Known rows, with every way that one mark hangs from another:
k924[k171[k587]]: 557  205  197  -2  -131  -68  41  276  -220  51  -36  -51  88  272  -14  -126  52  -19  410  20  -577  399  142  35  158  337  52  20  312  -79  114  -111  -320  201  -41  321  93  1  55  -103  -85  -346  -47  159  31  -324  -82  52  13  24  -314  -317  -564  253  -57  7  2  85
k29[k611[k171[k924] k582 k768]]: -316  -268  -175  6  210  1  -70  -199  235  97  -119  35  29  -64  -188  -68  -230  169  -156  81  28  7  111  42  -126  -197  136  -64  -117  -49  -36  233  102  -55  -168  -178  9  53  -9  6  -167  -35  -333  -412  -219  305  -50  124  -52  -16  -161  238  164  -265  127  -157  -87  20
k29[k587 k611[k171 k582 k768]]: -460  -493  -248  -65  -65  70  -20  -399  192  142  -17  126  -186  -138  -318  119  -460  245  -199  113  245  -13  37  101  44  -355  -63  -127  -285  127  -104  230  325  -286  -91  -264  37  52  -8  306  -58  -9  -288  -616  -207  73  -83  51  -41  128  -90  283  259  -311  214  31  208  247
k660[k171[k611[k29[k587] k582] k924]]: 227  -77  223  133  54  51  -55  106  316  163  176  -280  88  -235  -168  -259  -103  -142  382  -1  173  -6  99  58  262  83  142  44  -27  -208  311  71  65  112  -106  160  -73  476  -9  100  -307  109  80  115  117  -63  440  -57  69  -136  57  2  194  -306  -71  -197  60  8
k660[k171]: 347  173  106  64  101  8  45  130  -181  215  113  -243  -85  -9  -15  -14  -92  -62  315  -73  -333  456  87  -258  383  484  259  80  79  -97  122  86  -338  -19  55  298  53  262  107  -95  -27  -282  -238  263  113  -20  -101  3  6  -253  -278  -44  -179  26  -103  -49  -274  -39
k611[k768[k168]]: -179  -94  -73  -133  411  -12  153  27  -73  98  21  156  2  33  -78  293  46  -42  70  -106  -391  264  -35  -289  -136  125  1  -107  -4  122  -382  -176  -96  16  145  -28  123  -107  32  -139  124  -156  61  36  -202  16  -38  -82  -146  -148  -243  14  -220  145  -189  73  -332  -110
k582[k587[k29]]: -83  160  -148  -78  -350  -131  -9  206  -297  -161  -15  -97  59  83  146  286  35  121  -107  87  -143  -94  161  -89  165  109  45  66  -148  -2  160  198  -23  -197  -32  -78  73  28  27  -31  294  -68  -18  178  -64  -175  -435  53  300  63  104  42  -81  -71  91  263  252  2
k168[k768[k587]]: 155  253  -144  -219  -18  57  133  -61  -196  255  4  -89  -75  17  -90  291  -20  8  -29  51  -158  412  52  -60  312  278  209  141  -11  9  -343  -234  -234  121  192  142  228  -106  -75  4  264  -68  46  368  -237  98  -313  -86  -170  -182  -20  -78  -284  237  77  414  -360  -156
k587[k29 k582[k611]]: -149  100  -107  -43  -286  -86  -4  80  -97  -324  -61  179  -65  101  213  137  -13  118  -243  147  184  -437  30  218  -144  -89  -66  80  -98  58  111  289  157  -348  -56  -71  69  48  -19  -67  187  102  -160  61  74  -2  -377  -14  196  270  266  -40  -26  -97  125  80  115  -37
k611[k29 k171 k582 k768[k168 k587]]: -653  -15  -442  -135  133  180  19  -191  225  248  -50  306  39  -245  -174  283  -194  154  -395  2  13  -146  130  -58  -29  -41  -317  -88  -438  258  -432  -28  354  -57  25  -304  85  75  -116  57  453  426  -20  -270  -477  187  -115  170  47  -239  255  441  325  202  -61  77  -197  16
k660[k171[k587 k611 k924]]: 729  217  449  195  90  21  -54  194  94  78  80  -377  91  157  195  -462  280  -286  456  -122  -63  352  -120  -155  227  189  296  -10  525  -292  303  -224  -354  430  38  450  -170  140  116  -137  -408  -146  237  411  338  -149  439  -65  -65  -189  -301  -186  -45  135  -106  -449  -8  -61
k418[k171[k587[k29] k924]]: 522  95  206  68  68  -140  -121  247  -184  -111  7  -348  -30  3  35  -325  327  -157  196  -109  -123  65  -40  -120  -97  219  203  213  214  -361  355  -64  -445  266  -76  236  -206  -138  -70  -94  -315  -133  192  271  403  179  246  -101  6  56  -124  -224  -178  -128  -117  68  21  58
k660[k171[k587 k924]]: 581  164  309  108  250  29  -17  155  10  147  46  -382  2  27  110  -372  146  -265  351  -59  -174  431  -34  -281  158  324  358  116  372  -257  286  5  -423  310  -46  441  -80  164  31  -144  -317  -191  46  384  288  99  179  -47  -39  -194  -286  -174  -151  85  -123  -283  -226  -99
k587[k29[k611] k582]: -256  -224  -41  26  -240  -97  -36  -68  0  -199  28  52  -66  57  46  34  -106  129  -76  69  296  -191  -3  339  20  -294  25  -25  -239  76  155  298  225  -355  -109  -114  139  -34  88  79  48  -75  -64  -108  63  -46  -129  -35  85  337  126  -85  -10  -323  257  165  218  89
k418[k171[k611[k768] k924]]: 403  26  278  64  332  -99  -46  234  -206  44  81  -216  57  -34  -249  -211  265  -105  377  -170  -316  82  -12  -187  -220  180  160  87  203  -314  144  -235  -428  277  44  125  -178  -99  -27  -121  -495  -131  73  97  150  154  392  -129  -192  -43  -278  -118  -108  -57  -263  -135  -106  -46
k418[k171[k611[k29 k768[k168]] k924]]: 146  -95  153  43  477  -82  7  233  -9  4  159  -60  106  -182  -215  -134  243  -212  265  -200  -227  -44  -31  -210  -181  140  2  22  16  -190  -41  -295  -216  333  64  39  -129  -21  -78  -87  -307  121  354  74  134  163  568  -145  -107  -131  -67  -69  5  -81  -345  -48  -165  -70
k611[k29[k587] k171 k768[k168]]: -454  -338  -309  7  55  43  44  -224  53  73  81  138  -40  -204  51  252  -213  72  -260  -94  -103  19  -84  -283  116  -113  -126  -173  -284  304  -385  106  240  -123  38  -180  19  44  -88  235  331  109  150  -393  -249  -45  10  52  316  -163  -25  317  86  -119  -4  137  53  136
k168[k768[k587[k29 k582[k611[k171]]]]]: -198  189  -409  -123  -413  6  36  -203  -41  -63  -169  117  -60  17  247  193  -72  91  -615  191  250  -272  49  231  93  -11  -31  103  -97  216  -215  -21  65  -168  53  -8  145  -46  -184  28  491  301  -40  110  -138  355  -411  27  128  120  516  121  2  192  318  293  -240  -191
k418[k171[k587[k29] k611[k582 k768]]]: 221  85  254  59  71  -74  -119  172  20  -172  -32  -24  41  28  -117  -182  296  -55  149  -176  54  -212  -177  124  -240  -155  -282  -6  163  -224  230  -420  3  161  86  -63  -236  -205  23  -49  -299  102  152  26  354  -187  521  -55  -148  65  -6  -5  296  102  -248  -194  256  158
k660[k171[k611]]: 483  212  255  141  -33  0  10  147  -91  107  170  -269  -9  96  13  -103  24  -89  434  -130  -219  391  -21  -149  493  346  198  25  277  -129  140  -152  -268  116  171  367  -12  232  167  -95  -120  -248  -69  282  165  -268  123  -24  -42  -227  -281  -46  -63  76  -81  -270  -73  5
k418[k171[k587 k924]]: 661  182  301  46  250  -59  -78  201  -178  59  -3  -350  9  32  -90  -357  290  -173  317  -82  -234  234  0  -242  -144  411  251  229  379  -350  249  -157  -599  381  4  279  -248  -163  -63  -121  -412  -264  68  255  306  173  171  -128  -182  -46  -297  -325  -304  14  -230  -8  -123  -37
k587[k582]: 102  163  70  -18  -81  -32  15  16  -131  -30  22  -22  46  162  27  31  -11  86  47  -11  -50  23  72  83  -120  204  46  64  92  14  -82  99  -66  -118  81  1  -7  -87  43  -62  9  -265  -313  86  -122  -44  -282  -9  -98  94  -112  -206  -384  30  57  55  -109  -14
k29[k587 k611[k171 k768[k168]]]: -450  -614  -284  -47  76  33  91  -409  47  138  88  95  -248  -103  -157  202  -332  92  -190  51  141  141  -76  -122  109  -275  44  -202  -206  308  -325  76  160  -190  36  -129  98  -32  -22  313  87  -70  50  -517  -162  67  14  -66  -55  69  -115  228  77  -268  191  117  86  135
k768[k168]: 102  82  -43  -104  166  11  146  43  -107  75  103  -22  -4  127  42  207  22  -24  102  -70  -350  318  37  -213  114  444  138  -11  147  102  -350  -131  -253  67  184  154  111  -57  -16  -112  238  -282  62  190  -62  -47  -189  -79  -116  -124  -246  -132  -390  112  -49  119  -319  -76
k660[k171[k587[k582[k611[k29]]]]]: 191  235  234  101  -17  125  23  95  116  -18  9  46  -75  -73  193  -166  15  -163  57  51  181  -94  -77  -9  126  76  -83  59  164  26  255  106  87  0  -20  109  -44  239  55  -65  0  103  -90  160  295  -77  68  58  38  -101  236  -86  155  124  -123  -203  -73  -88
k418[k171]: 455  204  112  -37  95  -70  6  154  -390  95  99  -255  -100  -9  -203  15  44  28  265  -94  -434  261  69  -214  81  532  159  225  86  -196  55  -78  -473  54  95  156  -102  -66  -11  -66  -96  -375  -198  128  92  98  -97  -66  -160  -84  -285  -175  -286  -5  -167  205  -169  38
k582[k587 k611[k768]]: -306  128  -142  -195  -37  -7  137  172  -230  -42  -112  295  -22  -36  8  449  14  91  -237  243  -214  -228  175  -258  -132  57  -102  74  -100  65  1  166  28  -196  -24  -235  35  58  -3  -129  214  107  -220  -2  -230  11  -463  60  63  -50  189  118  174  153  -154  93  47  -234
k587[k29 k582]: -62  56  -25  25  -262  -133  -40  75  -106  -232  -26  -13  57  126  159  45  12  100  -81  -18  85  -190  -10  234  -82  -32  -20  22  -135  45  92  197  93  -273  -58  -54  59  -64  42  -45  127  -110  -105  113  39  -58  -260  -40  155  224  84  -108  -184  -131  147  112  125  80
k611[k171 k582[k587[k29]] k768]: -530  55  -348  -39  -250  -65  -97  -5  32  -155  -209  130  110  -21  121  206  -140  230  -481  111  3  -368  145  13  -189  -100  -244  -57  -244  126  20  193  289  -281  -117  -360  -48  78  -21  -35  292  233  -305  -301  -279  96  -345  243  280  34  213  393  322  -1  60  3  157  48

Rows:
-17  65  102  -137  207  30  1  88  131  212  -32  56  206  -21  -316  -17  114  6  156  23  24  -6  134  113  -210  -133  19  3  -52  -219  -20  -173  21  220  -20  -70  -31  -49  12  -102  -301  165  85  131  -261  105  179  -32  -195  -62  -22  37  139  89  -88  -184  12  -116 : k171[k611[k582 k768[k587]] k924]
-258  324  -272  20  -404  79  -127  7  41  -88  -78  27  175  -55  132  186  -203  249  -404  133  -25  -268  260  -15  179  186  -193  42  -151  114  -16  325  301  -127  -84  -270  -61  241  -70  61  390  165  -369  -226  -266  -82  -446  306  349  -149  198  250  228  41  62  95  120  52 : k611[k29 k171 k582[k587]]
253  110  193  155  -137  -45  -38  105  37  -85  0  -203  -52  51  266  -281  99  -141  91  -72  191  30  -155  57  40  52  19  12  181  -32  317  51  -29  -52  -1  206  -54  139  110  -74  -60  -19  20  257  367  -80  123  -20  54  53  63  -82  49  26  32  -168  1  49 : k660[k171[k587[k29 k582]]]
-488  -260  -248  -162  -97  19  125  -184  9  83  50  198  -110  -66  -125  195  -155  1  -195  95  434  -152  65  285  34  -180  -21  -29  -390  263  -188  -1  230  -236  12  -80  234  -90  -2  126  322  193  229  42  -76  176  -132  -158  -207  276  382  -26  -4  -88  236  338  18  -58 : k768[k168 k587[k29[k611] k582]]
-163  72  -33  169  -61  81  -147  -147  69  -179  -110  158  69  53  295  -80  69  99  -297  -114  4  -167  -215  -40  -195  -295  -283  -151  -4  132  -120  75  308  14  -45  -213  -137  -131  19  27  108  138  -83  -285  -134  -176  2  208  257  -110  -16  182  160  165  -57  -199  163  148 : k611[k29 k171[k587[k582]] k768]
-158  -295  -156  58  174  -15  -45  -202  41  66  -30  -14  -45  10  -42  -22  -179  149  -104  -2  -108  208  20  -130  67  -173  255  -64  -56  -33  -47  261  -75  -38  -124  -57  47  -13  44  4  -139  -167  -166  -343  -178  239  -113  75  71  -80  -297  190  -4  -237  143  -95  5  29 : k29[k611[k171[k924] k768]]
-99  19  32  192  68  35  -174  -85  185  -150  -140  56  219  7  316  -256  135  11  -255  -80  74  -194  -137  -59  -352  -301  -116  -114  74  -12  14  159  172  163  -158  -167  -180  -72  -44  -37  -100  219  -19  -248  -126  69  99  194  273  -87  11  115  76  19  -26  -274  50  29 : k611[k29 k171[k587[k582] k924] k768]
-110  99  -234  -159  -214  -27  81  -73  -52  18  -77  -3  8  10  62  171  26  -16  -243  70  209  -34  7  245  19  -11  33  103  -177  98  -189  -126  24  -103  53  1  244  -146  -79  -2  324  133  117  321  -149  189  -217  -99  -49  145  313  -73  -189  72  245  446  -225  -141 : k168[k768[k587[k29 k582]]]
-185  -367  -118  25  -357  28  -31  -415  14  -11  72  -25  -207  22  -51  -49  -350  190  -182  130  393  -64  10  174  159  -220  98  -57  -122  211  -25  334  172  -339  -30  -111  -9  -39  -14  354  -19  -181  -252  -473  -76  9  -287  -14  -19  275  -30  39  -40  -366  406  103  281  194 : k29[k587[k582] k611[k171]]
-188  85  -159  58  -119  -11  -122  -90  145  -193  -218  72  80  96  246  -16  7  155  -337  -46  -8  -138  -121  20  -166  -261  -237  -129  28  25  -8  19  246  -52  -70  -188  -104  -138  17  -23  121  112  -133  -254  -31  -50  -49  189  211  -28  -27  293  247  194  25  -235  130  208 : k611[k171[k587[k29]] k582 k768]
534  116  392  169  -56  -168  -162  196  -34  -276  12  -272  112  119  111  -547  417  -225  202  -119  212  -289  -154  193  -318  -9  -6  81  377  -303  390  -279  -239  297  -19  171  -291  -168  -61  -74  -452  15  287  220  480  47  479  -153  -100  264  22  -311  -75  -39  -66  -182  184  57 : k418[k171[k587[k29 k582] k611 k924]]
469  208  384  220  96  83  -90  173  366  50  68  -238  189  -21  48  -423  165  -207  405  -75  108  84  -65  77  172  74  49  7  303  -287  352  -126  17  377  -51  220  -155  320  44  -92  -372  132  166  282  282  -181  540  30  18  -230  3  -85  215  42  -129  -421  29  -23 : k660[k171[k587 k611[k29 k582] k924]]
36  178  -117  -205  -40  68  121  -108  -84  169  -60  -28  -7  17  -45  176  -1  -45  -135  111  113  141  56  131  -21  191  54  120  12  65  -315  -205  -133  35  149  57  199  -142  -84  -31  196  -10  -40  330  -258  178  -272  -83  -253  34  175  -143  -320  258  160  383  -394  -210 : k168[k768[k587[k582]]]
102  -46  155  97  257  46  -14  171  44  282  141  -95  80  -252  -177  -113  40  -121  358  -95  -31  189  27  -170  284  -54  154  14  -206  -192  188  -58  -41  207  -69  154  34  288  89  -10  -233  262  272  268  -70  22  380  -19  72  -318  71  122  228  -45  -226  -225  -52  -126 : k660[k171[k611[k29 k768[k587]] k924]]
-230  -158  -138  -52  -194  -63  -29  1  83  -99  5  43  -79  11  -147  161  -225  196  4  75  135  -71  106  285  220  -219  49  10  -261  -6  119  274  230  -272  -105  -98  182  59  61  42  84  -25  -113  -114  54  -129  -126  -3  82  107  40  67  91  -319  175  153  212  145 : k587[k29[k611[k582]]]
-450  -348  -167  -208  321  122  193  -179  -28  325  77  272  -143  -110  -394  350  -163  34  31  37  16  259  37  -78  102  -181  58  -58  -328  165  -331  -98  61  -84  40  -101  278  -126  80  91  136  54  173  -77  -254  74  -78  -94  -339  -53  -25  90  110  10  31  220  -97  -71 : k29[k611[k768[k168 k587]]]
-351  -326  -280  5  182  26  86  -297  52  102  12  148  -138  26  -7  182  -208  87  -184  -42  -128  201  -54  -158  101  -63  61  -173  -47  229  -355  31  37  -88  75  -104  132  -64  25  30  175  -104  -59  -408  -151  102  -111  54  -83  -86  -192  218  18  -17  102  -27  -124  40 : k29[k611[k171 k768[k168]]]
736  308  417  122  -37  -9  -81  140  -251  -45  85  -258  -21  190  -29  -247  320  -109  376  -211  -210  209  -166  -90  86  256  16  81  501  -242  150  -456  -437  355  191  221  -246  -264  53  -33  -319  -249  169  232  400  -327  324  -80  -235  -81  -296  -279  -118  291  -184  -133  188  132 : k418[k171[k587 k611]]
-304  -57  -302  39  -500  -74  -57  -30  -183  -194  -39  -63  -42  61  207  215  -160  214  -351  129  77  -137  110  3  343  -84  79  -17  -181  110  166  358  93  -284  -90  -122  50  58  31  130  338  -10  -113  -188  -42  -93  -462  108  351  105  134  176  131  -242  304  200  377  68 : k582[k587[k29[k611[k171]]]]
187  196  208  54  -2  41  -44  96  130  -177  -84  82  129  53  280  -205  209  -128  -46  128  155  -302  -46  119  -280  -74  0  96  228  -106  163  166  29  193  -111  -14  -106  -9  -65  -102  -174  142  15  133  138  64  -35  19  75  87  181  -225  -56  25  -2  -147  56  -184 : k171[k587[k582[k611[k29]]] k924]
439  171  186  83  -368  -109  -35  342  34  -191  -65  16  208  297  27  -229  94  15  382  11  -228  -7  68  469  99  37  -172  -85  257  -91  280  -234  22  157  -72  217  34  81  57  -53  -117  -55  195  78  189  -488  240  94  86  183  -62  -223  -205  234  17  -194  354  181 : k924[k171[k587[k29] k611[k582]]]
-363  -313  -83  -201  75  28  205  -140  43  -17  11  317  -139  -93  -106  224  -128  -77  -176  191  213  -302  -16  -1  -362  -138  -171  -45  -109  264  -232  44  185  -274  49  -149  52  7  -93  119  82  61  -15  -190  -66  131  -147  -179  -166  254  209  -45  -40  -68  -11  118  -70  -123 : k29[k587[k582[k611[k768[k168]]]]]
-52  22  288  111  170  79  27  -4  241  -215  37  277  185  113  193  -78  288  -189  84  -189  190  -225  -341  131  -319  -325  -398  -269  217  156  -230  -442  351  235  160  -152  -74  -228  62  -6  -38  216  452  13  42  -446  490  -25  -104  -10  86  -95  153  275  -184  -279  194  -28 : k171[k587[k582] k611[k29 k768[k168]]]
-388  76  -201  -212  -13  163  184  -77  9  117  20  384  -70  -153  -91  320  -78  -38  -277  186  188  -298  111  88  -25  92  -193  108  -293  280  -316  -5  178  -121  82  -97  177  40  -112  14  432  325  85  115  -216  180  -302  -71  -123  33  501  -5  29  212  -15  282  -215  -236 : k768[k168 k587[k582[k611[k29]]]]
-538  -345  -181  -175  293  75  118  -82  289  134  83  305  7  -322  -326  319  -226  -7  -31  25  49  -176  47  -22  -192  -168  -282  -131  -443  193  -303  -4  461  -141  -7  -335  112  147  -90  176  154  198  102  -262  -264  -35  183  -74  -2  -46  158  169  190  -154  -183  182  -32  55 : k611[k29[k587] k582 k768[k168]]
-177  -185  -10  99  -45  80  -65  -326  82  -58  -128  126  -96  137  97  -98  -72  105  -209  -5  209  3  -181  96  -106  -367  -65  -152  101  119  -52  54  194  -63  -43  -145  -70  -230  83  76  -69  -74  -170  -400  -55  -70  -56  132  -85  71  -128  101  112  6  155  -205  174  85 : k29[k611[k171[k587[k582]] k768]]
-20  -250  133  34  86  -118  -80  17  -79  -145  -54  21  -144  -45  -104  -181  139  -73  12  -57  248  -213  -166  161  -334  -338  -159  17  -30  -92  240  -73  55  -78  -62  -105  -116  -245  49  27  -255  49  47  -98  329  49  329  -71  -175  288  99  -101  181  -129  -63  62  184  117 : k418[k171[k587[k29[k611[k768]] k582]]]
